Every row comes from one small tree of marks. The marks that hang from a mark follow it in brackets, in the order of their numbers. Every link used is in the known rows. Which tree was each row made from?
Known rows:
Q_708[Q_989[Q_317 Q_713]]: [ -8.6 -39.6 -16.1  16.1 -28.2 -44.8  -4.7  39.8  38.8   2.7   3.0   1.5
 -16.2 -28.3  31.9   2.4  15.2 -14.9 -18.0  35.1  14.7]
Q_265[Q_52 Q_713[Q_989]]: [  5.5  15.2 -19.2 -18.6  24.8  41.1   2.4   4.0  -7.3 -10.8  16.0   0.2
  -2.5   3.9 -27.4  -3.4 -28.7   0.9 -10.8 -19.1 -33.2]
Q_989[Q_317 Q_708 Q_713[Q_265[Q_52]]]: [  1.0  -0.7  18.6  13.6 -26.6 -10.1   9.9 -15.2 -24.6  14.4 -31.8   8.9
   0.3 -30.6   9.4   9.7  19.7 -13.0  20.2   5.8   7.7]
Q_265[Q_52 Q_266 Q_713[Q_989[Q_317]]]: [  7.1  23.5  -2.9 -17.9  27.7  69.6 -10.5   8.0   6.3  19.9  25.5  -0.2
   4.3   2.1  -3.2   9.3 -53.0  -5.3   1.4 -29.6  -6.1]
Q_761[Q_317[Q_989[Q_708 Q_713[Q_265]]]]: [-39.0 -17.0  27.1  30.0 -20.3 -62.4  30.4 -32.3 -12.5   0.0 -11.7 -21.2
   8.7  28.4  26.3   4.6  35.7   5.4  47.2   5.7  21.9]
Q_265[Q_52 Q_266 Q_713[Q_989[Q_708]]]: [-10.2  31.2  -2.6 -27.8  21.1  50.7 -11.3 -23.9 -24.1  -3.3  -5.0  -5.6
  20.9  23.4 -32.8 -13.1 -52.0   6.5  19.6 -33.5  -9.4]
Q_999[Q_989[Q_713[Q_265[Q_52]]]]: [ 21.8 -30.8  15.2   6.0  -2.4   2.9  -8.6 -23.7 -26.9  -8.6 -19.5  41.4
  -5.2 -11.5   8.2   3.1  29.8  -6.2   1.7   3.5   6.1]
Q_52[Q_265[Q_713[Q_989]]]: [  7.7  19.8 -18.1 -19.2  29.8  34.0  -6.6   9.3  15.3 -24.8  17.8  -1.8
  -9.7  12.0 -26.3  -1.8 -27.5  11.4 -29.6 -10.5 -13.7]
Q_265[Q_52 Q_266]: [ 22.1  17.0   0.7   3.8   7.5  29.4 -21.2  -7.4   0.6   0.7  21.4  -8.6
   6.9  -0.3 -10.6  -0.5  -2.7  -0.8  -5.8  -0.9 -17.1]
Q_713[Q_265[Q_52] Q_989]: [ 15.8  24.4 -16.6  -8.0  22.3  20.8  15.4   0.8 -28.1  -8.6   5.5  14.4
  -6.0  -7.7 -24.6   5.9  -8.2   4.8 -20.9 -15.4 -26.3]
Q_989[Q_317 Q_708 Q_713]: [-10.0 -20.4  -0.9   5.5 -43.8 -63.8   6.1  19.3   1.7   7.4 -26.1 -11.4
  -9.6 -17.3   1.2  -2.8  38.6  -5.9   4.9  37.2   0.0]
Q_317[Q_989]: [ -2.9  -8.1   6.2  16.5 -14.4 -40.2  12.2  12.5  23.5  -8.6  34.6 -27.7
   4.7  29.1   0.1  -7.0  14.5  -2.7  -7.5  10.9 -15.1]
Q_713[Q_989]: [  2.3   4.1 -35.0 -17.6   5.2 -32.1  11.0  34.3  -2.5 -15.2  15.2  -3.9
 -14.5   5.0 -30.5  -9.0  10.3  11.0 -36.0  16.5 -35.4]
Q_708[Q_989[Q_713[Q_265[Q_52]]]]: [  4.6 -17.3 -10.2  16.0  -2.0   7.3  -2.7 -16.3  -2.6 -15.6 -15.0  22.9
  -6.0 -30.9  17.6   1.3   3.6  -8.4  -8.3   2.6  10.9]
Q_266[Q_265[Q_52 Q_713[Q_989]]]: [  1.1  32.9 -20.8 -27.1  34.0  68.6  -2.4 -11.3 -14.6   4.2   6.1   0.8
   8.3   9.9 -32.8  -9.0 -38.6  -6.0   3.0 -44.0 -24.8]
Q_52[Q_265]: [ 22.6  12.0  -2.7   8.5   0.0  -3.9 -12.7  14.3  27.3 -20.3  23.3 -11.8
  -7.8   1.6 -10.2   2.0  15.3   2.4 -30.5  16.5 -13.9]
Q_989[Q_708]: [ -2.8  -0.9   2.6  -2.1 -24.9 -46.4   2.7  12.8   2.3  -8.7  -5.5 -19.8
  11.3  10.6 -20.9 -18.2  22.3   6.5   2.3  23.4 -18.4]
Q_708[Q_989[Q_317]]: [ -0.2 -22.2  -1.9  13.8 -18.4 -28.5  -3.1  52.8  56.5  10.5  28.8 -12.1
   2.8  -9.0  28.1   0.6  -9.0 -15.0 -13.8  23.6   8.0]
Q_708[Q_989[Q_317 Q_713[Q_265]]]: [  0.7 -30.5  -4.5  15.3 -16.1 -23.6   2.4  19.5  24.3   2.9 -14.7  17.2
 -10.2 -37.0  35.5   3.1  10.3  -8.1 -15.0  20.0  27.2]
Q_761[Q_317]: [ -2.4  -7.4   0.0  16.6  -3.2 -41.0   7.5  25.2  27.3   0.5  30.4 -26.9
  -4.9  10.6  12.2   5.7  37.8   7.8   5.6  27.7 -17.1]
Q_708[Q_989[Q_713]]: [ -6.4 -36.7 -29.1   7.5 -19.3 -46.3  -7.3  17.6  23.3 -22.5  -5.5   5.2
 -14.5 -16.9  10.9 -12.7  21.0  -1.7 -22.7  35.8   2.5]
Q_761[Q_317[Q_989[Q_713]]]: [-29.0 -29.7   1.7  33.1 -17.9 -67.0  20.2  -0.3  17.1  -5.2  24.4 -29.4
 -12.8  24.3  27.6   8.7  46.1  -0.4  19.0  27.3   1.8]
Q_265[Q_52 Q_266 Q_713[Q_989]]: [  8.7  25.3 -16.4 -24.0  36.8  67.0 -15.3 -13.0 -10.8  -4.8  17.3   3.5
   4.9  11.3 -26.3  -4.2 -46.3   6.0  -6.8 -28.6 -18.7]

Write each row's tree:
[-14.5   4.8 -11.4 -14.7 -18.7 -48.1  17.7  42.5   0.6  11.4   2.6 -16.1
  -0.2   9.6 -17.0  -2.6  -3.7  -0.4  -3.1  14.6 -15.0] | Q_713[Q_989[Q_317 Q_708]]
[ 10.2  30.4 -15.0 -25.0  43.4  61.3 -23.5  -6.3  11.7 -18.7  17.0  -0.1
  -3.1  18.7 -24.2  -3.5 -43.9  16.8 -25.0 -25.0   1.0] | Q_52[Q_265[Q_266 Q_713[Q_989]]]
[ 20.0  -1.7  -6.6   9.6  -1.4   4.9   4.2 -25.0 -28.2 -12.3 -21.8  20.4
 -15.1 -33.5  -5.0   4.2  33.3   0.7 -10.4   7.6 -11.5] | Q_989[Q_713[Q_265[Q_52]]]
[  4.9  14.5 -20.6 -33.0  31.4  35.3 -11.9   2.1   0.3 -10.4   7.1   0.7
  -0.5  15.4 -28.3 -14.1 -29.5  18.6 -19.4 -14.4 -11.6] | Q_265[Q_266 Q_713[Q_989]]
[ -3.6 -12.3  11.8   5.6 -30.9 -42.9  12.5   0.2 -14.4   8.9 -41.0   5.5
  -3.9 -25.9   8.3  -0.7  34.4  -0.6   7.6  21.0  12.7] | Q_989[Q_317 Q_708 Q_713[Q_265]]
[-10.6  22.2   7.9 -17.1   6.3  20.1  -0.8  19.1  16.2   2.3   5.5 -13.7
   4.5  14.8 -14.0   3.1 -42.2  -2.1   1.8 -14.8   5.9] | Q_52[Q_265[Q_713[Q_989[Q_317 Q_708]]]]
[ 14.5  31.4   0.1  -7.6  25.7  49.6   2.4   4.0 -17.1  20.3  14.3  13.8
  -0.7  -9.1  -1.5  17.7 -30.9  -0.1  -9.3 -27.2  -0.5] | Q_713[Q_265[Q_52 Q_266] Q_989[Q_317]]
[-21.0 -11.8  17.4  14.2 -26.0 -52.7  22.0 -31.4 -23.0 -12.4 -26.8  -5.4
   8.8  16.0   0.9 -11.5  27.8   3.7  19.1   4.3  13.7] | Q_317[Q_989[Q_708 Q_713[Q_265]]]
[-38.7  -5.8  29.7  28.7 -23.6 -66.0  22.9   2.2  21.2   6.0  30.9 -51.3
  23.2  54.3  17.4   1.0  16.7  -2.9  50.3   9.9   2.7] | Q_761[Q_317[Q_989[Q_708]]]
[-14.2  18.7  -8.5 -36.1  16.5  17.7  -9.3 -10.3 -12.8  -6.7 -12.7  -7.5
  17.6  27.7 -34.2 -22.1 -36.1  19.9   7.4 -17.9  -4.3] | Q_265[Q_266 Q_713[Q_989[Q_708]]]
[  3.6   5.3  13.8  21.6   5.6  23.1  -0.6 -52.8 -24.2  -4.0  -0.2   6.6
   2.3   4.5  11.6   5.4   2.1  -2.3   9.9 -19.7  13.7] | Q_317[Q_989[Q_713[Q_265[Q_52 Q_266]]]]
[ 21.7   8.4  -2.8   3.4  10.5  30.7 -12.7 -41.0 -32.3  -6.9 -22.3  21.8
  -8.8 -25.5  -2.8   4.7  18.1   6.8  -6.7  -5.0   1.8] | Q_989[Q_713[Q_265[Q_52 Q_266]]]
[ 16.9  34.6 -11.8 -13.9  35.5  47.0  -1.0 -16.3 -31.2  -3.7   4.7  17.1
   0.0   1.0 -21.6   3.3 -24.3  10.9 -17.0 -27.3 -13.3] | Q_713[Q_265[Q_52 Q_266] Q_989]
[ -8.4 -49.7  21.2   1.9 -42.4 -65.3  -6.8  19.8   1.1  10.9 -22.8   9.7
   1.9   4.5  15.2  -3.8  33.8 -12.5  18.2  33.2  16.7] | Q_999[Q_989[Q_317 Q_708 Q_713]]
[ -1.8 -40.2  33.7   3.5 -31.4 -43.2  -1.2   1.1 -13.5  13.5 -40.6  27.3
   7.0  -3.9  20.6  -0.4  30.7  -6.1  21.2  17.4  31.1] | Q_999[Q_989[Q_317 Q_708 Q_713[Q_265]]]
[ -6.9  24.9   6.6 -18.5   5.3  -1.1   8.0   7.1 -19.2  17.5 -14.6   2.8
  11.3   7.7  -9.7  -0.7 -22.3  10.2   4.3 -16.2  11.6] | Q_713[Q_265[Q_266] Q_989[Q_317 Q_708]]
[  1.7 -28.0 -16.0   9.1  -6.5 -24.7  -1.4  -1.4   8.1 -21.3 -22.8  21.4
  -8.9 -26.8  14.8  -8.2  18.5   4.1 -21.1  19.0  15.2] | Q_708[Q_989[Q_713[Q_265]]]
[-17.4  -8.0  22.1  42.4  -0.8 -14.7  25.4 -34.0  -9.8   1.5  17.2 -10.6
  -3.9  11.3  33.2  22.5  27.1  -6.8  34.7  -6.3   9.0] | Q_761[Q_317[Q_989[Q_713[Q_265[Q_52]]]]]
[ 13.9  22.7   4.8  -7.1  17.6  68.4 -13.2 -19.5   4.6   8.7   4.1  -5.8
  18.3   3.1 -15.7  -8.6 -19.7 -12.0  16.2 -32.9 -17.3] | Q_266[Q_265[Q_52 Q_713]]
[-47.5 -24.4  14.9  29.5 -34.3 -83.3  22.0 -13.4   3.8  -2.0   5.3 -37.9
   4.1  35.9  19.7   1.3  38.6  -2.0  45.6  21.4  10.0] | Q_761[Q_317[Q_989[Q_708 Q_713]]]
[-17.2   6.8  -1.9 -24.1  -4.0  -5.5  12.6  29.0   8.4  11.4  -3.4 -11.6
   8.9  11.3 -15.5  -8.3 -27.1   1.4   8.6  -4.0  -8.0] | Q_265[Q_713[Q_989[Q_317 Q_708]]]
[ 14.7 -45.4  21.2   6.3 -14.7 -27.9  -3.5  13.1  -0.9  10.7 -19.2  35.6
  -8.4 -17.0  29.3   6.5  36.5  -5.3  -3.1  19.9  22.2] | Q_999[Q_989[Q_317 Q_713[Q_265]]]
[  3.3 -20.1   0.3  10.5  -4.1   3.1 -13.9   3.1  20.9   8.0 -15.5  20.0
  -3.9 -28.3  38.8   3.9  -5.3  -1.5  -9.6   7.7  38.9] | Q_708[Q_989[Q_317 Q_713[Q_265[Q_266]]]]
[  9.3  27.5  -1.5 -17.4  32.9  63.4 -20.2  12.5  27.8   4.1  26.2  -3.8
  -3.4  10.9  -3.9  11.0 -51.3   4.4 -19.1 -24.1  12.5] | Q_52[Q_265[Q_266 Q_713[Q_989[Q_317]]]]
[ 21.0  16.7  10.5  -4.9  21.4  67.6 -26.3 -21.5   7.4   0.4  15.3  -4.6
  13.9   3.0  -9.1  -6.3 -26.5   1.8   6.6 -20.3  -9.8] | Q_265[Q_52 Q_266 Q_713]
[  0.7  30.1  -8.5 -19.4  26.7  71.0   3.4  11.2   1.2  28.7  14.0  -2.3
   6.5   1.7 -12.0   5.5 -44.4 -18.8   8.8 -42.3 -13.9] | Q_266[Q_265[Q_52 Q_713[Q_989[Q_317]]]]
[ 20.3   5.9   8.1  12.0   0.8  33.6  -9.2 -21.7 -16.2  18.1 -13.3  18.9
 -10.2 -36.2  18.2  16.8  10.1  -6.3  -0.3  -3.4  14.1] | Q_989[Q_317 Q_713[Q_265[Q_52 Q_266]]]
[ 17.9  -6.2   3.5   4.5  -3.8   0.7  -7.2  -5.0  -3.6  11.1 -21.6  18.0
 -13.2 -31.0  17.2   7.5  24.4   7.9 -13.9  12.0  19.2] | Q_989[Q_317 Q_713[Q_265[Q_266]]]
